Each row was made from one small tree. The marks that hang from a mark follow it in brackets, in alphabetical order. Every link used is in the known rows. Write each row's tree.
Known rows
luso[sovev[leva[taze]]]: [ -0.7  11.0   7.9 -15.7  -4.5  14.2   7.1  16.1  20.1 -12.2 -10.7  -8.1
 -11.6   4.0  25.6  12.8  14.1  24.0   2.4 -23.6  19.9  -1.0  -8.4  -0.6
   3.4]
taze[veso]: [-11.4   4.6   1.2  12.2   6.3  10.7   0.5  -9.6  -4.4  -4.5  -0.3  -7.2
   9.0  -5.3  19.9   8.2  -4.8   1.3  12.5   8.2  -5.6  -5.7  -4.0  -5.3
  -6.7]
luso[sovev[leva]]: [ 11.7  25.5  12.2  -6.2  -1.2  12.3   1.1   5.8  13.2   0.2  -2.9  -3.4
  -4.6  -2.5  16.1   4.3  15.1  13.5  -8.1 -10.5   8.9   3.4  -3.8   3.2
   0.5]
leva[mukudop sovev]: [-17.1  10.3 -12.6  -7.3  15.6   5.7  10.8  -7.8   7.6 -16.4 -11.3   2.7
 -12.3  -2.1   0.0  -4.5  14.4   0.6  -3.7 -14.1   0.2   1.7  -5.4  -6.0
   3.2]
taze[veso[leva[mukudop sovev[luso]]]]: [-15.9  33.4 -24.8   6.6  10.3  18.8   7.7 -26.1   7.0 -18.3 -19.0  12.2
 -10.2   5.1  39.2   7.2  21.9  19.6   7.5   3.4  -2.6   0.9 -20.5 -19.1
  18.5]
sovev[luso mukudop taze]: [ 26.0  -8.4 -24.7   8.5 -23.0   4.8   1.3 -24.7  -3.6  -9.1 -10.4  10.3
  -6.6  -3.4  23.0  10.7   0.3  19.2  13.1  21.6  11.3   2.9 -12.9 -14.6
  11.5]
leva[sovev[luso taze] veso]: [ -5.1   0.8 -14.4  -0.9   4.0   8.7  -0.4 -25.2   2.5 -28.5 -10.3   4.8
 -17.0  10.0   9.6  19.9   0.3  24.9  21.8   6.8   4.1  -6.3  -9.9 -15.2
  33.0]
taze[veso[leva[sovev]]]: [-16.9  28.2  -4.8   2.4   8.3  13.6   7.5  -5.2   2.0 -13.3  -0.7  -5.6
 -10.0   2.9  21.7  15.5   5.7  16.0   4.9   3.4  -4.5  -4.0 -16.7  -7.3
  10.2]
veso[leva]: [ 5.6 17.1 -2.4  1.5 -9.3 -1.6  7.6  4.5  1.4  2.9  0.8  5.6 -1.8  5.8
 15.0  6.3  3.9  5.7 -6.7  3.8  3.0  6.3 -7.6 -0.3 10.8]
sovev[mukudop taze]: [ 17.7 -10.0 -13.5   0.6 -19.3   1.0   4.7 -15.2  -4.2  -8.6   3.8   2.3
  -1.7  -8.8  15.7  13.1  -4.6   8.9   8.2  15.7  15.2   5.1  -5.2  -7.0
   3.4]
veso[leva[sovev[luso mukudop]]]: [ 12.4  28.3 -39.3   2.2 -15.6  13.0   8.4 -15.1   2.4  -4.1  -9.6  16.6
 -19.8  10.0  14.9   8.7  21.5  21.3  -9.4  12.6   2.4   4.5 -22.5 -15.6
  16.2]
leva[sovev]: [ -9.4   6.9  -4.2  -9.6   6.6   5.3  -1.3   0.2   1.9  -8.9  -1.8  -7.2
 -16.9  -0.7 -12.1   1.1   6.2   5.1  -5.3  -5.7  -4.7  -4.2  -4.9  -2.2
   6.1]
leva[veso]: [-6.4  4.7 -4.1  7.6 10.0  3.4 11.4 -6.9 -4.7 -9.9  6.6  8.5 10.7 10.9
  8.6  7.2 -1.7  0.9 12.0  2.5  0.8 -2.5  4.1 -7.3  7.0]
luso[sovev[mukudop taze[veso]]]: [  7.6  -0.5  -6.0   9.9  -5.9  16.4   1.9 -22.5   1.9 -20.2   6.5 -14.7
  -5.4 -22.4  40.7  27.0   3.1  15.3  13.6  22.8   9.0  -3.5  -7.7  -9.6
  -6.8]
veso[taze]: [  6.7 -21.5   0.9  -8.4  -9.0  -5.8   9.4   9.2   0.7   6.6   7.5  -9.4
   4.1   0.3  12.0  14.3  -4.7   8.7   6.9  -9.2  11.1  -0.4   5.3   5.5
  10.2]
taze[veso[leva[mukudop sovev]]]: [-22.5  32.5 -12.2   2.5  14.4  13.9  17.3 -16.0   3.6 -20.2  -6.4   4.3
  -6.3   1.3  35.7   9.6  15.0   9.2   2.5  -1.5   0.2   1.8 -15.1 -12.0
   8.7]
luso[sovev[leva taze[veso]]]: [  7.1  17.6  22.6   3.3  -4.2  16.9  -1.4  -9.8   8.9 -16.2   0.2 -19.1
   0.4 -14.5  46.5  25.2   4.2  22.4  13.5   3.1  13.6  -2.4 -12.7  -2.7
   5.3]
veso[leva[mukudop sovev[luso]] taze]: [  2.4   8.8 -25.6 -12.1  -6.2   3.9  19.8  -5.4  11.8  -3.7 -13.5   9.3
 -16.5   8.0  28.7  13.7  18.4  25.5   2.3 -14.4  13.0   8.2 -11.7  -7.3
  38.1]
veso[leva[mukudop sovev] taze]: [ -7.6   8.2 -13.3 -15.8   0.0  -1.3  27.6   3.9  10.3  -8.0  -0.5   1.9
 -11.8   5.2  24.0  16.0  14.2  14.7  -3.5 -19.2  16.5   9.8  -7.2  -2.5
  25.5]
veso[leva[mukudop sovev[luso] taze]]: [-16.1  17.3 -34.9 -15.0   0.3  10.5  15.3  -6.4  19.0 -24.7 -27.6  13.4
 -27.6  19.1  28.7   8.2  23.0  26.4   6.1 -17.2  10.2   1.7 -20.6 -17.6
  26.2]
veso[leva taze]: [ 13.8  -3.8   0.1  -8.4 -15.5  -6.3  18.7  14.5   4.5   8.1   9.3  -1.3
  -0.2   7.8  22.9  20.0   0.1  16.2   2.5  -5.6  18.5   6.7  -3.2   3.0
  23.2]
sovev[leva]: [10.3 21.7  9.4  1.5 -6.9  4.2  7.3  3.7  2.6  2.8 -5.5  3.3  9.2  4.4
 12.7 -2.2  6.8  6.0 -2.0 -9.7  7.9  5.2 -9.2  0.3  4.5]

Which tree is each row?
[-10.8  12.5 -25.2  -2.7  11.3  10.5   2.6 -20.3   8.0 -16.7 -22.1  11.1
 -17.7   3.9   3.4  -5.2  19.8  11.6  -1.3  -8.9  -3.5  -0.7  -9.9 -13.1
  15.7] | leva[mukudop sovev[luso]]
[ -7.2  31.1 -26.3  -3.5   3.0   8.4  11.9 -15.0  11.0 -10.5 -19.9  17.3
 -21.0   9.2  16.1  -0.1  25.4  16.2  -5.5  -5.3   1.9   7.8 -16.9 -16.0
  23.5] | veso[leva[mukudop sovev[luso]]]
[  4.1  -5.6 -17.9  -5.6  -9.3   6.8   7.0 -15.4  -0.4 -21.9   3.4  -2.1
 -17.6  -6.9   3.5  13.6   2.7  14.8   1.6   8.2   9.3  -0.2 -10.4  -7.3
   7.8] | leva[sovev[mukudop taze]]
[ 17.2  18.4  -8.5  12.1 -15.4  13.4  21.3 -19.5  -5.0 -17.4   5.1  17.7
  17.4   8.2  38.5  19.7   1.3  14.0  18.5  10.3  24.4   8.2 -11.4 -16.4
  13.9] | sovev[leva[veso] mukudop taze]
[ 10.7  11.8  -5.6  10.8 -14.2   7.4  -0.2 -23.6   1.2 -13.5 -11.1   3.3
  -1.7  -0.8  47.9  25.4  -3.1  26.0  20.7  23.0   6.7   0.0 -19.3 -11.6
  24.2] | sovev[luso taze[veso[leva]]]
[-27.5  -2.9 -11.6   1.1  14.4  11.5  16.1 -10.9   7.8 -22.9 -13.5  -1.4
   5.2   4.9  43.2  10.3   2.2   4.8  21.2  -9.0   9.0  -7.1  -5.3 -14.3
  -4.8] | leva[mukudop taze[veso]]
[-12.3  28.3  -8.1  11.2   9.0   8.0  19.3 -14.4   3.2 -10.7  -2.6   8.4
  11.0  -1.3  47.6   9.0   4.8  -0.1   5.8   5.7   4.6   5.5  -9.3 -12.6
   4.7] | taze[veso[leva[mukudop]]]
[  7.0  20.2  -1.4  12.1  -2.7  16.2   6.2 -31.6   5.9 -20.6 -25.7  10.0
  13.2  -3.5  58.0  10.1   9.5  21.8  23.5   5.5  15.0   3.3 -19.8 -19.9
  18.1] | sovev[leva[mukudop] luso taze[veso]]
[-39.0   2.2 -15.1  -4.6  23.2  18.2  14.9  -9.4   9.2 -33.4 -14.9  -7.9
  -7.0   4.2  29.7  12.2  10.1  12.7  19.0 -16.2   4.2 -10.5 -12.1 -14.8
   2.4] | leva[mukudop sovev taze[veso]]
[  6.9  18.2 -26.4  11.8 -11.9  28.8   9.0 -16.6   1.7 -10.2 -23.4  11.5
  12.3  11.6  57.4  13.9  13.0  27.2  24.4   5.5  12.3  -4.2 -24.7 -23.5
   3.9] | sovev[leva[taze[veso]] luso mukudop]
[  0.1  10.4  -2.2   0.4   2.6   6.4  36.1  -3.6   4.0  -8.6  -0.4  13.3
  24.9  14.7  45.2  13.2   7.6  10.1  18.1 -21.3  27.1   8.5  -0.7  -8.0
  22.3] | sovev[leva[mukudop veso[taze]]]
[ 12.8  -3.2 -29.1  -1.1 -14.6  12.2  -2.1 -25.5   0.2 -18.0 -12.3   5.5
 -22.3  -4.2   9.5  10.5   8.3  23.8   5.7  14.0   6.1  -0.1 -18.7 -14.3
  18.3] | leva[sovev[luso mukudop taze]]
[-20.6  -6.4 -13.9 -10.5  15.9   4.5  28.1  -6.4   4.7 -20.1   5.5   3.3
  -0.3  10.6  19.5  16.0   8.1  11.3  13.0 -19.8  13.5  -0.1   2.6  -9.9
  23.1] | leva[mukudop sovev veso[taze]]
[ 17.4   9.3 -13.2   8.4 -15.4  10.9  32.0  -3.2  -6.4  -0.4   9.9  10.9
  24.0  15.7  40.7  18.8   5.0  15.3  16.9  -4.3  26.6   8.1  -5.6  -7.3
  15.5] | sovev[leva[veso[taze]] mukudop]
[  9.6   5.0 -24.2  -8.5 -16.8   4.2  25.4   4.8   0.5  -0.5  10.7   2.1
 -12.7   4.9  22.4  22.1  11.6  20.4  -3.4  -0.9  16.9   7.1 -11.3  -4.8
  20.6] | veso[leva[sovev[mukudop]] taze]
[-15.8  21.9   2.0  -4.7  11.7  23.7  16.9  -2.8  17.7 -24.6 -16.7  -8.6
   1.4   0.9  57.4  15.7  20.5  19.6  15.3 -22.1  18.5  -1.5 -13.2  -9.8
  -4.8] | luso[sovev[leva[mukudop taze[veso]]]]
[ 20.0  15.1 -30.4  -0.5 -23.8   8.0   6.2 -22.4   1.5 -15.6 -10.9  12.9
 -24.1   2.0  22.1  19.2  11.7  28.5   2.1  17.2  10.2   5.8 -23.6 -15.7
  26.7] | veso[leva[sovev[luso mukudop taze]]]
[-12.4  -3.8 -28.6  -5.1   9.6  10.1  19.7 -17.9   5.9 -21.8  -8.2   8.5
  -6.3  12.8  22.5  14.2  15.9  19.1  17.8 -12.3   8.3  -3.1  -2.5 -14.3
  30.7] | leva[mukudop sovev[luso] veso[taze]]
[ 13.8  16.6   9.0  12.7 -10.5  15.9  -6.8 -22.3   2.3 -13.8 -20.2   1.3
   9.5  -2.5  46.0  16.6  -2.0  27.2  26.1  13.4   7.9  -1.5 -21.6 -12.8
  19.8] | sovev[leva luso taze[veso]]
[ -1.5  -5.9 -27.5  -1.0  -1.4  10.3  25.3  -4.2  -4.3 -13.1  14.1   3.1
  -0.2   9.5  16.6  22.6   6.3  14.4  12.8  -2.9  13.6  -2.7  -0.3  -7.9
  14.7] | leva[sovev[mukudop] veso[taze]]
[ 18.5  -6.6  -9.2  -1.5 -13.7   7.2   2.8 -11.4   4.6 -13.4   7.4  -5.2
 -15.3 -14.5  19.9  18.0   3.9  14.0   0.8  14.4  16.8   3.8  -6.1  -5.0
  -0.4] | luso[sovev[mukudop taze]]
[  7.5  10.2 -15.3   3.1  -3.3  12.1  29.5 -15.0   3.5  -7.5 -15.0  21.9
  20.3  19.2  50.9  12.0  14.4  17.0  23.2 -13.9  23.7   6.9  -5.2 -14.7
  31.8] | sovev[leva[mukudop veso[taze]] luso]
[-13.1  -8.1  -6.4  -8.8   6.9   4.1  16.5   1.3   0.9 -12.5  11.3  -8.2
  -4.3  10.8   6.3  20.4  -1.4  15.6  13.1 -14.0   9.5  -5.0   2.6  -2.8
  23.1] | leva[sovev veso[taze]]
[ 15.6  10.6  19.4  -9.7  -9.7   8.3   0.0  -0.7  12.7 -11.2  -1.2 -11.1
  -9.4 -10.4  24.2  16.5   5.6  20.9   0.6  -6.6  19.4   5.6  -7.8   2.1
  12.8] | luso[sovev[leva taze]]
[ -6.0  14.6  -8.2 -10.8  -1.4  -1.8  16.0 -10.6  10.4 -26.7  -6.2   4.7
 -19.7  -0.4  21.6  15.3   6.7  15.4  -3.2  -4.7  15.0   8.2 -12.5  -7.6
  26.6] | veso[leva[mukudop sovev[taze]]]
[  6.5  13.3 -35.7   2.1  -5.9  16.5  -0.9 -17.5   1.0  -7.9 -13.3   9.4
 -15.9   1.7  -0.4  -0.8  17.1  15.6  -1.9   9.8  -4.4  -1.8 -14.7 -15.0
   6.9] | leva[sovev[luso mukudop]]
[ -5.3  14.0  -1.3   9.9  -0.3   3.3  18.7 -21.5   2.4 -21.9  -4.0   5.5
   5.3  -6.2  54.9  21.1  -1.8   8.2  15.1  10.7  13.4   5.3 -12.1 -12.3
  14.8] | sovev[taze[veso[leva[mukudop]]]]
[-14.2  -1.7   6.8  -1.1   5.5   9.4  -2.5 -16.5   1.7 -25.1  -0.4 -17.2
  -9.4 -11.4  16.2  19.6  -7.3  15.5  17.4   7.2   1.5  -9.1 -14.0  -6.9
  10.7] | leva[sovev[taze[veso]]]
[ -1.1  22.0  14.1   4.4   6.8  19.2  11.2 -20.3  12.4 -26.2  -8.2 -10.7
   4.1 -13.7  55.8  19.1  10.8  16.8  13.7  -3.1  18.9   4.2 -12.7 -10.4
   8.1] | luso[sovev[leva[mukudop] taze[veso]]]
[-31.1   0.9  -6.7  -6.0  11.8  16.5   1.7  -1.8   8.1 -25.9  -7.4 -18.7
 -15.2   4.7  16.1  16.0   0.8  17.9  17.5 -10.9  -1.2 -15.7 -12.2  -8.9
  -0.4] | leva[sovev taze[veso]]
[  5.7  -6.2 -38.9   0.8  -9.3  13.9  16.9 -17.4  -3.5 -12.3   2.4   9.0
  -5.4  14.6  20.9  20.0  10.4  21.9  17.9   2.3  10.2  -2.6  -6.8 -16.3
  22.5] | leva[sovev[luso mukudop] veso[taze]]
[  1.0  19.7  -7.8   3.0  -4.2  29.5  13.8  -3.1   9.2 -17.6  -6.3  -6.8
   0.9  -2.0  55.4  20.2  16.6  22.9  12.4  -3.0  18.8  -3.7 -16.7 -12.4
 -11.0] | luso[sovev[leva[taze[veso]] mukudop]]
[-14.6  19.7  -5.3  -7.7  14.1  20.9  26.9  -0.7  18.5 -31.4  -8.8   7.5
   2.4  19.6  44.6  16.5  23.1  15.6  12.6 -28.0  25.8   1.0  -3.3 -12.9
  11.4] | luso[sovev[leva[mukudop taze veso]]]
[ 22.0  17.4 -12.5  19.4 -19.6  23.0   2.6 -32.7  -5.8 -13.0 -15.0  12.5
  14.4  -3.7  53.6  15.8   3.9  27.4  22.9  22.4  15.5   1.3 -24.6 -20.8
   9.0] | sovev[leva luso mukudop taze[veso]]
[  1.9  31.4 -15.4  11.1   7.0  14.9  18.9 -23.3   3.4 -13.9 -20.1  28.9
  16.5  21.5  38.1  -1.4  18.8   9.5  14.1  -6.0  11.5   7.0  -9.9 -20.7
  20.6] | sovev[leva[mukudop veso] luso]
[ 14.4  16.5  -9.8  10.6 -15.5  12.8  10.9 -21.0   2.6 -19.1  10.8  -7.5
  -8.0 -14.5  53.6  33.0   4.9  18.1   8.5  26.6  16.8   4.0 -15.7 -11.0
   3.1] | luso[sovev[mukudop taze[veso[leva]]]]
[  5.4   3.0 -32.5   5.2  -5.9  14.6   7.2 -33.3  -3.6 -27.2  -3.5  11.1
 -12.6   8.5  18.1  19.9   6.3  26.1  19.2  17.7  10.2  -1.4 -13.3 -20.7
  23.5] | leva[sovev[luso mukudop taze] veso]
[ 20.8  13.9 -23.9  16.9 -19.7  13.9   4.8 -31.6  -5.5 -10.3  -6.1  12.5
   2.2  -2.1  56.8  25.2   1.5  20.1  17.6  33.9  12.4   4.1 -23.4 -19.6
  16.0] | sovev[luso mukudop taze[veso[leva]]]
[ -8.8 -12.0 -11.8  -0.6   8.4  -0.1  31.4  -5.3  -0.8 -11.2   7.5   8.5
  15.6  11.5  31.4  16.3   0.5   4.3  17.1 -12.4  16.8   3.3   7.5  -7.7
  19.3] | leva[mukudop veso[taze]]
[ -9.5  19.8 -13.3   6.7   7.0  19.9  14.8 -14.0   8.9 -20.0 -32.6  11.4
  12.0  13.6  59.3   6.9  13.8  23.5  27.2 -13.3  14.3  -2.8 -18.8 -20.7
   9.5] | sovev[leva[mukudop taze[veso]] luso]
[  9.4  14.9  11.1  -5.7  -2.4   9.5  10.8 -10.0  15.4 -20.6  -9.1  -0.1
  -6.5 -11.4  34.7  13.0  14.7  17.3   1.3 -12.1  25.0  11.4  -7.4  -4.8
  12.8] | luso[sovev[leva[mukudop] taze]]
